(in the rows, 128 means zero)
Known rows, with every way that one mark hangs from another
[M [B [Q [G A]]] W]: [116 140  78 144 187  86 165 182 105 114 148 120  97 162 159 174 130 132
  70 170  94 101 181 120 168 113 153 136 114  46 102  85 150 139 106  38
  49 119  90 127 118 159  18 132  76 140 100 162]
[Q B G [R T]]: [109 126 122 122 151 113 124 148 130 168 128 173 108 114  77 106 146 124
 133 130 205 118  96 110  87  96 126  75 138 174 153  75 141 155  80 160
 173  82  74 164 129 162 154 125 134 111 177 117]
[M [B [Q [G A]]]]: [100 131  91 155 180  53 146 164 124 121 169 113  99 149 162 138 120 116
  90 168 105  86 162 115 147  98 114 114 138  44 116 104 158 144 102  40
  60 106  79 116 143 148  52 118  95 128  94 135]
[R Q [T W]]: [141 135 166 109 107 134 133  93 158 160 137 118 134  77 110 120  96 109
 167 111 107 135  70 121 166  97  97 141 152 169 194 143 121  76 173 201
 170 156 174 130 161 120 126  98 154  68 122 159]
[M [B [Q R]] W]: [157 133 119 151 137 159 152 160  89 124  84  97 134 156 145 164 140 141
  78 136  76 143 150 111 178 136 184 158  76  92  87 102 141 133 140 103
  98 132 125 108 103 115  80 124  97 159 115 152]
[Q G]: [ 95 158 120  89 116  69  81 148 175 118 157 129 102 157 140  94 113 140
 147 144 161  91 130 126  94 111 114  96 160 134 143 137 131 110 130  89
  80 110 102 127 144 127  99 136 122 140 109 112]
[Q [B M] [G A] R]: [ 93 100 112 155 176  96 134 154  96 111 172 163 132 170  82 106 160 118
 144 162 200 134 128 141  76 129 110  87 129 105 108  79 137 197  70  86
 136 104  68 175 107 176 147 197 120 148 176 129]
[J E [T W]]: [122  97 118 165  35 115  75 136 143  76 145 117 131 105 164 130 125 131
 188  54 163  91 102 127  73 141 154 173 178 226 110 214  95  39 166 225
 116 106 190 125 161 133 139 122 182 138 144  54]
[T [R [Q B]] W]: [145 161 191 115 101 189 142 128 102 129 131 107 171 104  99 121 142 117
 128 125  91 165  93 126 154 159  90 155 179 131 143 119  83  91 162 185
 201 169 197 105 127 127 191 174 191  76 133 143]
[W M]: [130 115 139  88  85 134  99 100 157 133 112 127 124 105 155 117 124 141
 159 100 113 134 151 155 118 137 113 119 135 129 117 187 119 141 150 101
 137 132 136 115 150 104 142  97 125 144 102 103]
[M W]: [115 159 131  93  93 116  99 138 143  93 119 114 122 148 162 151 124 160
 135 113 119 134 148 147 125 144 154 122 142 147 124 158 133  94 177 121
  95 153 127 123 137 129  89 140 120 140 121 147]
[B [M W] [Q G R]]: [144 151 101 124 179 158 158 134 117 131 123 140 124 192 111 120 128 123
 112 164 135 143 155 126 145 128 153 144  58 111  93  93 135 165 101  75
  76 126 137 162  64 110 106 152  85 196 138 154]
[R [Q B] T]: [120 107 145 101 143 103 139  98 149 145 158 149 140  59 110 122 101 116
 137 120 148 128  87 113 129 106 117 100 140 150 184 123 145 127 138 190
 189 145 112 147 153 144 176 112 157  73 152 138]
[T W]: [132 153 161 133  77 130  85 129 124 118 138  83 136 135 144 145 121 121
 141  94 107 141 110 160 125 130 108 127 172 169 132 175 100  77 171 176
 131 143 155  96 159 115 109 103 153 121 107 129]
[J T]: [104 102 126 133  78  73  63 110 161  79 135 124 138 140 166 108 127 143
 175  85 155  94 110 128  69 128 142 125 158 171 120 197 128  78 148 179
 113 120 133 120 167 129 128 130 148 127 116  83]
[J E [T R W]]: [147 136 138 153  21 154  93 143 147  92 111 121 132 112 168 118 148 124
 193  62 151 103 110 122  77 168 135 185 203 212 101 208  88  25 171 230
 142 123 226 100 138 135 179 152 186 107 149  72]
[N [R [Q B G]]]: [ 74 129 162 122 133 125 139 119 123  96 139 159 155  92  68 108 111 162
 100 173 137 111 101  86 119 142 122 111 152  95 195  85 122 139 126  99
 121 150 108 126 126 108 182 201 156  94 136 116]
[N [R [Q G] [T W]]]: [106 139 172 118 115 149 158  90 146 132 109 148 126  90  74 127 102 139
 135 145 112 108  83  97 158 107  90 149 156 147 231 102 123  96 135 153
 120 154 144 112 143 119 138 145 142  58 130 157]
[N R]: [ 96 150 164 135  65 104 104  91 146  82  94 118 140 112 146 127 118 172
 129 117 118 112 128 120 103 166 115 104 160 126 166 160 140  98 172 118
  95 164 127  75 154 103 162 157 135  94 124 127]
[R [T W]]: [141 139 148 117  94 118 107 103 153 157 120 102 111 104 144 153 122 107
 160  84 126 129  98 162 132 111  88 120 174 195 161 165 130  81 154 217
 158 134 145 106 177 144 102  60 139  82 126 147]
[B M Q]: [148 128 107 135 160 101 123  83 148 123 158 101 134 140 175 125 103 116
 129 138 111 140 154 156 129 145 117 127  92 101 105 162 148 139 142 109
 100 139 147 127 119 108 134  96 114 163 104 130]
[M [B [Q G]] W]: [129 149  87 115 180 118 152 168 110 124 134 104 106 164 153 166 124 137
  58 157  90 112 174 123 170 118 171 141  97  77 100  90 139 128 109  58
  56 122  99 121 113 133  37 106  90 156  92 129]
[M [B Q] W]: [145 133 103 133 151 131 144 152 106 118 119  89 126 141 173 187 125 139
  65 134  70 130 169 133 172 140 174 150 100  89  92 125 141 125 139  91
  86 141 118 102 123 127  51  98  98 146  91 144]
[W [M B]]: [142  89 129 104  98 138 109 124 128 133  99 103 133 119 152 132 139 141
 125 114  89 135 153 153 139 142 138 130 127  96  97 160 118 153 125  95
 141 139 121 103 144 124 121  90 111 131  85  96]
[B Q]: [129 160 120 134 127  83 116 100 160 127 151 110 121 114 181 126  95 124
 125 119 102 107 151 127 126 125 116 114 131 103 128 160 145 105 159 122
  98 123 137 110 146  98 123  91 121 140 106 133]
[B M [Q G [R T]]]: [150 140 101 131 184 124 153 101 158 178 130 154 103 152 118  95 116  98
 144 153 158 134 127 116 131  98 108 119  75 135 128 100 160 164  85 116
 118 103 122 163  90 121 145 102  89 155 143 144]
[N [R T]]: [109 139 154 124  72 106 120  71 166 116  77 138 118  82 141 145 119 157
 145 104 132 107 109 121 106 142 105  96 156 150 193 154 159  97 164 166
 122 153 119  77 171 124 167 123 129  64 133 140]
[B M [Q R]]: [157 132 122 146 141 135 124  90 131 145 125 117 146 154 139 105 120 113
 143 138 125 154 135 135 131 140 129 128  68 115  99 144 146 145 133 113
 122 134 154 132  96  98 167 131 110 168 130 139]
[Q [B M]]: [119  99 118 129 143 108  94 110 122 106 171 111 155 135 125 131 139 127
 120 118 165 154 129 174  84 163 120  91 129 139 100 147 128 157 121 142
 161 143 106 137 134 150 168 131 148 137 138  96]

Rows
[153 137 163 143  75 153 113 114 135 163  83 117 123 115 123 131 138 113
 171  87 138 141  77 135 132 110 111 123 145 201 154 149 127  91 152 216
 168 127 143 112 152 130 138  96 140  94 147 158]	[Q [R [T W]]]
[117 127 108 175 167  84 148 175 113 141 140 125 109 157 143 121 132 119
 102 169 116 103 145  95 150  99 135 111 116  50 107  86 153 147  95  54
  80  96  86 123 127 139  76 137  92 136 112 147]	[M [B [Q [G A] R]]]
[125  96 144 115 153 118 120 100 126 110 185 119 174 115 102  98 111 127
 129 149 136 153 107 137 123 150 136 119 114 114 140 128 123 148 135 136
 167 163 134 155 123 125 182 171 161 126 131 111]	[R [Q [B M]]]
[124 113 139 135  64 131 114 139 153  86 143 165 155  77 142  86 133 142
 185 100 177  94 114  87  79 172 162 160 182 166 120 169 100  71 162 191
 160 134 198 139 125 134 231 206 196  98 167  54]	[J E [T [R [Q B]]]]
[141  70 115 153  38 162  97 117 136  95 118 139 126  87 148 130 134 128
 192  44 138 105 126 135  93 142 148 189 167 210  95 225  80  74 146 205
 141 109 196 137 151 116 152 108 171 150 134  46]	[J E [T [W M]]]
[101 122  92  92 194 125 122 153 106 102 171 139 125 171  93 141 147 137
  96 150 172 140 155 162  93 148 145 115 109 135  99  97 120 179  86  88
 119 125  93 169  95 166 101 158 117 170 147 110]	[Q [B [M W]] G]
[101 136 134 129 138 116 104 169 110 130 141 151 126 145  81  90 150 141
 122 141 185 126 106 114  85 114 135  79 127 143 130  82 118 155  92 114
 148  88  85 150 116 138 156 156 147 149 174 108]	[Q B G R]
[109 119 115  83 193 134 144 139 117 103 184 151 152 148  70 104 116 140
 105 175 150 147 123 130 133 136 154 133 105 115 138  85 114 167 101  87
 135 151 119 189  86 137 132 195 133 145 139 120]	[R [Q [B [M W]] G]]
[137 106 134 141 136 170 121 132  79 105 115 125 165 161  92 142 167 143
 113 127 160 183 124 156 108 167 167 123  78 149  86 108 122 174 116 146
 167 141 116 156  89 142 163 180 142 164 171 132]	[Q [B [M W]] R]
[132 157  82 104 194 125 146 124 133 123 163 132 104 177 137 137 110 124
 103 164 126 132 172 143 137 127 139 146  81 103 100 114 138 161 110  64
  60 131 131 159  81 123  73 125  87 186 117 136]	[B [M W] [Q G]]
[130 117 145 132 116 126 116 120 127 154 106 150 132 100 108 127 146 126
 143 100 177 139  94 127  97 120 128  72 137 173 146 122 146 141 122 202
 203 107  88 138 146 144 180 106 150 100 184 133]	[Q B [R T]]
[151 151 130 149 122 112 135  98 156 163 105 139 112 103 156 120 108 113
 151 114 122 127 121 108 137  99 111 112 104 145 146 134 159 112 141 157
 139 112 133 119 136 103 150  76 114 127 147 160]	[B [Q [R T]]]
[120 117 113 121 172 160 129 162  88 114 129 151 141 185  64 115 159 140
 109 158 190 160 128 144 101 143 159 117  88 144  99  69 120 187  76 109
 139 116  94 179  75 150 137 183 126 181 168 127]	[Q [B [M W]] G R]
[166  96 124 145 121 172 144 120 105 161  82 122 136 113 137 127 134 124
 106 127  79 147 150 128 166 129 142 143  81  77  90 133 124 163 108  83
 145 115 128 110 117  95 141  85 105 161  96 116]	[W [M [B [Q R]]]]
[137 128 140 112 109 180 129 128 133 186  75 165  97 128  78 114 147 107
 168 113 155 137  96 125 133  89  91 139 133 178 146 110 111 139  90 152
 162  94 136 147 125 126 123  94 115 126 145 133]	[Q G [R [T [W M]]]]
[ 85 110  84 118 198  87 141 155 101  83 190 153 112 170  94 147 152 129
 112 156 177 126 163 167  88 141 132  99 138 100  99  88 139 188  80  73
 103 128  66 176 110 195  90 195 102 151 154 131]	[Q [B [M W]] [G A]]
[174  99 143 160 113 212 146 127  74 163  76  96 142 130 117 154 144 104
 100 110  55 172 131 143 182 128 120 178  94 108  91 138  92 143 119 127
 165 122 160 104 121  99 116  67 127 151 102 123]	[T [W [M [B [Q R]]]]]
[100 161 118 167 150  72 150 152 139 125 149 162  96 149 146  99 114 117
 148 157 143  91 149  96 125  87 107 106 128  73 133 105 154 135 115  59
  79  88 101 145 124 118 108 146  97 151 142 171]	[B [Q [G A] R]]
[159 181 200 110  68 181 134 123 136 136 118  98 159 123 125 103 126 122
 160 128  82 154  99 124 166 153  84 176 180 132 160 144  92  61 184 165
 164 180 218  94 124 109 168 165 171  77 108 156]	[T [R Q] W]
[167 125 111 141 147 155 162 149 102 148  72 114 116 134 140 174 139 130
  88 128  96 140 142 112 182 121 177 144  79 115 111  99 156 129 122 134
 122 126 117 118 114 137  85  97  89 130 125 166]	[M [B [Q [R T]]] W]
[ 84 118 149 111 143 118 160  98 140 122 125 175 130  64  70 120 110 144
 112 154 156 104  95  88 118 117 111 110 150 126 223  81 140 144 117 141
 142 141 100 138 141 130 183 162 142  58 156 134]	[N [R [Q B G] T]]
[138 149  99 142 163 151 158 180  91 135 102 118 113 177 129 148 139 140
  69 162 101 127 153 103 175 117 179 146  80  90  99  70 134 141 104  65
  74 118 112 127  92 120  57 130  88 164 108 149]	[M [B [Q G R]] W]
[150 114 142 108  95 165 123  90 144 171  96 122 106  86 138 163 126 109
 158  72 110 139 117 160 143 110  82 140 156 177 145 176 113 116 138 191
 177 134 147 120 168 129 117  56 127  97 118 137]	[R [T [W M]]]
[152  94 109 123 134 145 137 116 120 149 112 112 128 102 164 146 124 129
 100 126  67 135 165 143 164 131 131 143 100  66  94 154 120 163 116  79
 124 124 130  99 132 105 119  62 104 149  80 108]	[W [M [B Q]]]
[174 119 133 175 133 151 147 135  99 171  91  92 132 122 138 161 133 100
  94 118  86 144 108 118 178 108 130 141 108 133 123 116 137 111 124 167
 152 113 135  97 139 129 100  62 117 106 120 148]	[M [B [Q [R [T W]]]]]
[ 99 165 156  98 146 104 153 155 138 117 167 162 127 127 107  89 139 129
 150 178 146 115 131 104 116 134  82 113 185  74 155  81 124 131 123  83
 145 145 125 132 126 157 170 224 150  81 146 153]	[T [R [Q B [G A]]]]
[135 109  92 116 157 141 144 138 124 158 117 128 110 124 143 125 122 118
  91 149  83 121 172 123 160 113 126 134  98  65  94 122 123 173  91  44
 109 102 112 121 122 112  88  70  91 161  80  99]	[W [M [B [Q G]]]]
